What can hang from each mark:
Z_491: Z_681
Z_554: Z_328
Z_752: Z_328
Z_58: Z_328 Z_349 Z_491 Z_614
Z_606: Z_834
Z_239: Z_805 Z_819
Z_328: Z_58 Z_447 Z_554 Z_606 Z_805
Z_681: Z_328 Z_491
Z_819: Z_239 Z_834

Each row was made from one small tree. The marks that hang from a mark follow it in brackets, in the order of their numbers. Every link used is in the known rows. Write each row's tree.
Known rows:
Z_491{Z_681{Z_328{Z_58{Z_614} Z_805}}}: [-28  -3  16  -5   1  -7  31 -16   2   0 -20 -14  21   5  19   2  11  24
  -9  52  -5   0  11 -14  18   2  43  -4   5 -10  -9  17 -29  12]
Z_752{Z_328{Z_58{Z_491 Z_614} Z_606}}: [-28  -4   5   9   2 -24  21 -19   7   3 -23  -4  39  -4   9  10  17  12
 -10  36  -9   7  21 -20  11  -6  37  -6   5  -1 -14   1 -25   7]
Z_752{Z_328{Z_447}}: [ -4 -11  -4  -3  -3 -22   8  -8   8  -3  -5  -7  28 -13 -10   6  13   0
  -9   4   0   9  16 -15  14  -6  30  -5   0  -1 -14  -5  -6  -3]
Z_58{Z_328 Z_349 Z_614}: [-37  -7   0  10  -4   4   9 -26   0  -3 -15  -5  31  22  15  -1  10  16
   2  45   7   0   2  -9   5  -5   1  -5  18   1  -5  18 -24  16]
Z_681{Z_328{Z_554} Z_491}: [-10 -11   8  -9  -7 -37  51  -5   2  -7 -13  -1  -5   7   6   0   7  31
  -8  38   9   3  19 -13  17  -6  39   4   6  -3  -5  13 -21   4]
Z_491{Z_681}: [-26   6  -4  -8  -1  12   8  -9   2   2 -14 -11  14   4  15   4  10  11
  -7  15   1   6   4  -9   7   6  16  -6   6   3 -12  -1 -17   6]
Z_554{Z_328{Z_58{Z_614} Z_805}}: [-15  -5  13   3  -2 -28  26 -14   8  -4 -17 -10  31  -5  -2   2  10   8
 -11  33  -2   0  13 -27  20   4  41  -9   0 -12 -10  13 -23   1]
Z_328{Z_447 Z_606}: [ -1   3   6  -1  -7 -13  31 -12   6  -4  -7  -6  49 -16  -7   7  11  -1
 -16  18  -6  -2  -3  -5  14 -16  37   2  -1  -4 -15  17  -3 -10]
Z_554{Z_328{Z_606 Z_805}}: [-10  -3  14  -9 -14 -34  44 -17   8  -5 -19  -9  42 -12  -5   5   3  -6
 -12  25 -13  -2  -4 -17  21 -14  44   0  -3  -5 -16  16  -3 -16]
Z_681{Z_491}: [-12   6 -11  -3  -5  -5  22 -11   1  -4 -10   0  -3   1   7   3  11  21
 -10  10  10   4  16  -8   7   1  14  -7   4   8  -5  -3 -15  -1]
Z_752{Z_328}: [-13  -8  -9  -5  -4 -15  -1  -9   8  -3 -10  -7  15  -9  -4   5  10   2
  -3  -2   4  10  15 -12   9   0  15  -9   1   3 -16 -12 -12  -3]
Z_239{Z_805 Z_819{Z_834}}: [ -7  -2 -18   0  -4  15 -31  -3  -4  -1  32  -2  15  -5  -3   6  10 -18
 -16 -74  -4  19  23  -3  13  -3 -49 -10   0  19  -5   6 -32  -6]
Z_491{Z_681{Z_328{Z_606}}}: [-25  -5  11 -15  -5  -7  37 -13   3  -1 -22 -11  19   2  18   3   6  14
  -8  42  -6   2   1  -8  13  -5  34   1   5  -7 -12  12 -21   2]
Z_606{Z_834}: [ -7  -3 -12  -4 -11  16  -3  -7   4  -6   6  -9  16  -2   0   4   6   1
  -8 -12  -1   7   8   0   5   9  10 -11  -4  12  -6  -4 -21  -8]
Z_819{Z_834}: [ -7  -4 -16  -3  -7  15  -8  -8   1  -1  11  -4  14  -1  -3   2   6  -2
 -13 -32   1   9   7 -11  10   6 -10  -8   2  -2  -7  -1 -20 -11]
Z_58{Z_328{Z_447 Z_805} Z_491}: [-17  -6  13   4 -11 -15  31 -28  -4   1 -10 -11  46   0   6  -8   0  13
 -10  38  -9  -2  -4 -10  18 -16  46   6  11  -8 -12  24   5  10]
Z_491{Z_681{Z_328{Z_58 Z_447 Z_805}}}: [-15  -3  19  -8   0 -15  37 -12   3   2 -16 -14  24  -5  12  -2   8  21
 -15  47 -10  -1   9 -15  19  -2  61   1   1 -15 -12  19 -21   8]
Z_554{Z_328{Z_58}}: [-11  -3   3  -2   1 -24  16  -2  10  -3 -18  -7   9 -13   0  -2   4   8
  -8  15   3   5  15 -27  11  15  33  -8   0 -16 -12  -5 -27  -1]
Z_681{Z_328{Z_58}}: [-10  -7   5  -5   0 -14  19  -5   8  -5 -14  -8   1 -11   5  -7   1  23
  -5  29   8   3  14 -12  10  10  35  -6   0 -21 -11   2 -33   4]
Z_819{Z_239}: [ -7   0 -16  -4  -3   8  -8  -7   3   1   8  -5  15 -11   4  -5   5   4
  -9 -31   3  13   7  -7  14   4 -14  -8   3   1  -7  -5 -18 -14]
Z_328{Z_58 Z_554 Z_805}: [-10  11  15   7  -2 -23  23  -4   8   1  -8 -10  38 -10  -5   0  13  16
 -15  24  -5  -1   8 -13  18   2  59  -2  -6  -6 -20  19 -17   7]
Z_328{Z_447 Z_554 Z_805}: [  3   0  15   1 -10 -28  34  -9   5  -4   2 -10  56  -7 -16   5  13   3
 -19  20  -7  -2  -2 -10  27 -18  62   5  -2   0 -17  29   6   0]
Z_681{Z_328{Z_58 Z_805} Z_491}: [ -9  -2  13  -4  -4 -32  50 -14   2  -4 -17  -5  -1  -7  10  -5   6  36
 -13  46   0  -2  22 -14  17  -2  53  -2  -1 -11  -6  15 -25   1]
Z_491{Z_681{Z_328}}: [-24  -7   5 -15  -3  -2  23 -10   2  -1 -17 -12   6   4  17   0   5  17
  -5  33   1   5   6 -10  12   3  27  -2   7  -8 -10   5 -23   6]
Z_328{Z_58{Z_491} Z_554 Z_606{Z_834}}: [-21   6  14   8  -5 -18  36  -6   5   3  -9  -5  45  -1  10   7  11  12
 -19  30 -19   4   9 -12  10  -1  61   3  -1   3 -14  15 -28   6]
Z_491{Z_681{Z_328{Z_554 Z_805}}}: [-23  -6  17 -13  -7 -18  39 -10   2   0 -16 -14  24   7  12   2   7  17
  -9  43  -7   1   2 -11  21  -7  50   3   4  -5 -14  20 -15   7]
Z_491{Z_681{Z_328{Z_447 Z_554}}}: [-16 -11  15 -12  -2 -19  38  -5   2  -1 -12 -12  22   5   9   2  10  17
 -10  42  -3   4   6 -15  19  -4  49   5   7  -9 -10  17 -17  11]
Z_239{Z_819}: [ -9   2 -13  -3  -4   7  -7  -8   2  -4   9  -6  19  -8   3   2   9  -3
  -9 -25   8  11  13  -9   9   2 -10  -8   1  12  -9  -4 -21  -3]
Z_752{Z_328{Z_554 Z_606}}: [-15  -6   7  -4  -7 -35  25  -7   9  -2 -14  -4  40  -8  -7  11  15   0
  -9  14  -7   7  10 -12  14 -13  36   2  -1   4 -20   5  -9  -4]
Z_491{Z_681{Z_328{Z_447 Z_554 Z_805}}}: [-15  -9  22 -11  -6 -23  44 -10   2  -1 -11 -15  33   4   7   2   9  15
 -13  45 -10   0   2 -13  25 -12  61   6   4  -7 -12  26 -10   7]

Write each row's tree:
[-38   5   3  19   4 -14  22 -13   2   3 -15  -2  36  21  20   6  15  24
 -11  54  -3   7  13 -26  12  -1  47  -4  14   2 -10  12 -33  25]  Z_328{Z_58{Z_349 Z_491 Z_614} Z_554}
[-27   1  13   2 -19  -6  32 -27   0  -1 -11  -9  51   4   9  -2   2   4
  -9  36 -22  -5 -10   0   8 -17  37   4   4   6 -13  28 -11  -6]  Z_58{Z_328{Z_606{Z_834} Z_805} Z_349}
[-41   0  14  -3  -6  -3  36 -26  -5   7 -28  -9  37  11  28  -3   3  16
  -7  50 -13   0  -5  -9   6 -10  32   8  17  -5 -13  17 -10  15]  Z_58{Z_328{Z_606} Z_491{Z_681}}
[-16  -9   9 -13  -2  -7  30 -10   2  -2 -13 -12  15   1  13   0   7  16
  -9  36  -1   3   5 -12  16  -2  39   1   6 -10  -9  11 -18   6]  Z_491{Z_681{Z_328{Z_447}}}
[-28   0  16   1 -14 -14  40 -31  -3   2 -21 -10  51   0  13  -5  -2  11
  -8  43 -14  -5 -11  -4  13 -21  41   7  10  -4 -17  26   2   4]  Z_58{Z_328{Z_606 Z_805} Z_491}
[ -3 -10  12  -1  -8 -42  27 -10   7  -2  -3  -9  50 -10 -17   8  16   0
 -15  15 -10   5  11 -16  25 -18  57   3  -3   2 -18  15   4  -2]  Z_752{Z_328{Z_447 Z_554 Z_805}}
[ -2 -10  14  -9  -9 -37  66 -15   2  -7 -15  -1  15  -5   4   2   8  24
 -15  46  -2  -2  14 -10  19 -19  49   7   3  -8  -4  21 -13  -7]  Z_681{Z_328{Z_447 Z_606} Z_491}
[ -5  -5 -22  -2  -4  18 -30  -3  -3   4  32   0  13  -7  -2  -1   7 -10
 -18 -81 -10  21  16  -5  18   1 -51  -8   2   6  -1   5 -30 -19]  Z_819{Z_239{Z_805} Z_834}
[-11  -6   6  -5 -16 -22  24 -18   7  -2  -7 -10  47 -13  -8  10  11  -6
 -12   7 -20   4   8  -4  16 -16  42  -4  -7  13 -17   8  -6 -17]  Z_752{Z_328{Z_606{Z_834} Z_805}}
[ -1   1  16   1  -7 -30  43  -5   7  -3  -6  -4  58  -9 -12   9  15   1
 -18  26  -7  -1  -3  -8  19 -20  53  10   0  -2 -17  27  -2  -3]  Z_328{Z_447 Z_554 Z_606}
[-10  -4  16 -11 -15 -37  67 -21   1  -6 -20  -3  18  -4   8   2   6  24
 -14  48  -7  -6   8  -5  21 -22  50   5   1  -2  -8  24 -10 -11]  Z_681{Z_328{Z_606 Z_805} Z_491}
[-39  -4   9  10  -7  -4  26 -29   1  -3 -21  -4  46  18  16   3  11  13
  -1  56  -2  -3  -3  -6   5 -15   9   0  16   1  -8  27 -21  10]  Z_58{Z_328{Z_606} Z_349 Z_614}
[-34  -1   3   1   1 -21  29 -11   3   4 -25  -7  15   6  22   0   2  11
 -11  43 -12   8  12 -37  11   7  50  -5  11  -9 -11  -4 -29   9]  Z_554{Z_328{Z_58{Z_349 Z_491{Z_681}}}}
[-12  17  15   5  -6 -14  32 -16   8   1 -18  -9  48 -21   0   3  10  10
 -18  29 -14  -6   1  -6  13  -8  53  -3  -8  -7 -21  20 -15  -8]  Z_328{Z_58 Z_606 Z_805}
[  0  -5  27  -3  -6 -35  52 -15   7  -4 -15 -10  42 -21  -3  -2   5  16
 -18  50 -13  -7   4 -11  23 -15  71   5  -5 -22 -15  30 -15  -5]  Z_681{Z_328{Z_58 Z_447 Z_606 Z_805}}
[-23  -5  11 -14  -7  -7  31 -15   1  -1 -17 -15  18   2  15   0   5  16
  -7  38  -6   1   2  -9  17  -5  40  -1   4  -6 -12  13 -16   3]  Z_491{Z_681{Z_328{Z_805}}}
[  3   8  21   7  -9 -16  39 -15   7   0   0 -11  64 -23  -8   6  13   4
 -27  24 -27  -7   5  -4  18 -11  72   1 -12  -2 -14  29 -14 -12]  Z_328{Z_58 Z_447 Z_606{Z_834} Z_805}
[-12  -1  11  -3  -2 -31  33  -6  11  -2 -23  -6  25 -17   0   2   6   4
 -11  25  -5   1   9 -23  12   6  42  -3  -2 -16 -15   4 -25  -7]  Z_554{Z_328{Z_58 Z_606}}
[-40   2  21  -3 -11  -9  46 -33  -5   7 -28 -13  51   8  25  -2   2  15
 -10  55 -21  -4 -10  -7  14 -19  47   9  13  -2 -16  28  -1  11]  Z_58{Z_328{Z_606 Z_805} Z_491{Z_681}}
[-15  -8  15 -12  -6 -12  37 -15   1  -1 -13 -15  26   0  10   1   7  14
 -12  42  -9   0   2 -11  21 -10  51   2   4  -9 -11  19 -11   4]  Z_491{Z_681{Z_328{Z_447 Z_805}}}
[-11  -7   8 -11 -10 -30  58 -14   2  -7 -20   0   3  -2  11   2   6  25
 -10  42   1  -1  13  -6  14 -13  35   3   3  -5  -6  13 -19  -7]  Z_681{Z_328{Z_606} Z_491}
[ -7  -7  13  -9 -18 -28  42 -16   7  -5 -10 -11  43 -10  -6   6   3 -10
 -14  17 -20  -1  -1 -13  20 -11  45  -1  -5   2 -12  16  -9 -21]  Z_554{Z_328{Z_606{Z_834} Z_805}}
[ -2   9  13   7   2 -16  30  -7   9   0 -12  -5  45 -23  -4   3  14  10
 -20  27  -8  -3   8 -11  11  -3  52   0  -4 -15 -16  15 -18  -3]  Z_328{Z_58 Z_447 Z_606}
[  0  -5  18  -2  -3 -39  58 -13   2  -5 -12  -4  10 -11   4  -4   9  34
 -18  49  -3  -4  23 -16  23  -8  67   2  -1 -15  -5  22 -19   0]  Z_681{Z_328{Z_58 Z_447 Z_805} Z_491}
[-12  -7   7  -3  -9 -34  19 -10   8  -1  -8  -9  38  -7 -11   7  13   1
  -9  11  -7   6  11 -14  20 -13  44  -2  -3   6 -19   7  -3  -1]  Z_752{Z_328{Z_554 Z_805}}
[ -2  -9  12  -7  -8 -36  41 -10   8  -5 -15  -6  40 -14  -9   5   6  -7
 -14  22  -8   1   1 -21  19 -11  44   2   1 -11 -12  12  -6 -13]  Z_554{Z_328{Z_447 Z_606}}
[-25  -4  15  -8   3 -15  31  -2   4   1 -20 -11  11   4  16  -1   9  25
  -8  44  -2   4  12 -17  14   9  47   1   5 -13 -13  11 -32  15]  Z_491{Z_681{Z_328{Z_58 Z_554}}}
[ -8 -13   8 -12 -14 -13  34 -12   5  -8  -8  -9  21  -6   3   1   1   7
  -7  26  -6   1   3  -1  12  -7  30   0  -2  -4  -9  12 -23 -11]  Z_681{Z_328{Z_606{Z_834}}}
[-16  -7   5   3   3 -22  17  -7  10  -4 -18  -7  16  -4   2   2  11  10
  -7  26   6   5  18 -28  13  14  25 -10   3 -14  -7   2 -32   4]  Z_554{Z_328{Z_58{Z_614}}}
[ -2  -9   4  -2  -8 -28  17 -15   7  -2  -4 -10  42 -15 -13   5  12  -1
 -13  10  -9   5  11 -13  21 -15  45  -3  -3   1 -16   6   3  -7]  Z_752{Z_328{Z_447 Z_805}}
[-11  -2  14   3  -2 -38  43  -8   9  -2 -19  -4  39 -13   1   2   7   2
 -17  40 -14   1   8 -30  15  -5  60   1   1 -15 -13  12 -20  -7]  Z_554{Z_328{Z_58{Z_349} Z_447 Z_606}}
[-15  -1   6   6   1 -32  26 -11   9   2 -15  -3  43 -16   0   7  16   6
 -16  30 -16   5  16 -21  11 -11  55  -1  -1  -5 -18   3 -18  -3]  Z_752{Z_328{Z_58{Z_349} Z_447 Z_606}}
[ -4  -5  17   5   0 -44  25  -5   9   1  -6  -9  47 -16 -14   5  18   8
 -17  22 -11   4  20 -22  23  -8  70   1  -5  -7 -19  14  -9   4]  Z_752{Z_328{Z_58 Z_447 Z_554 Z_805}}
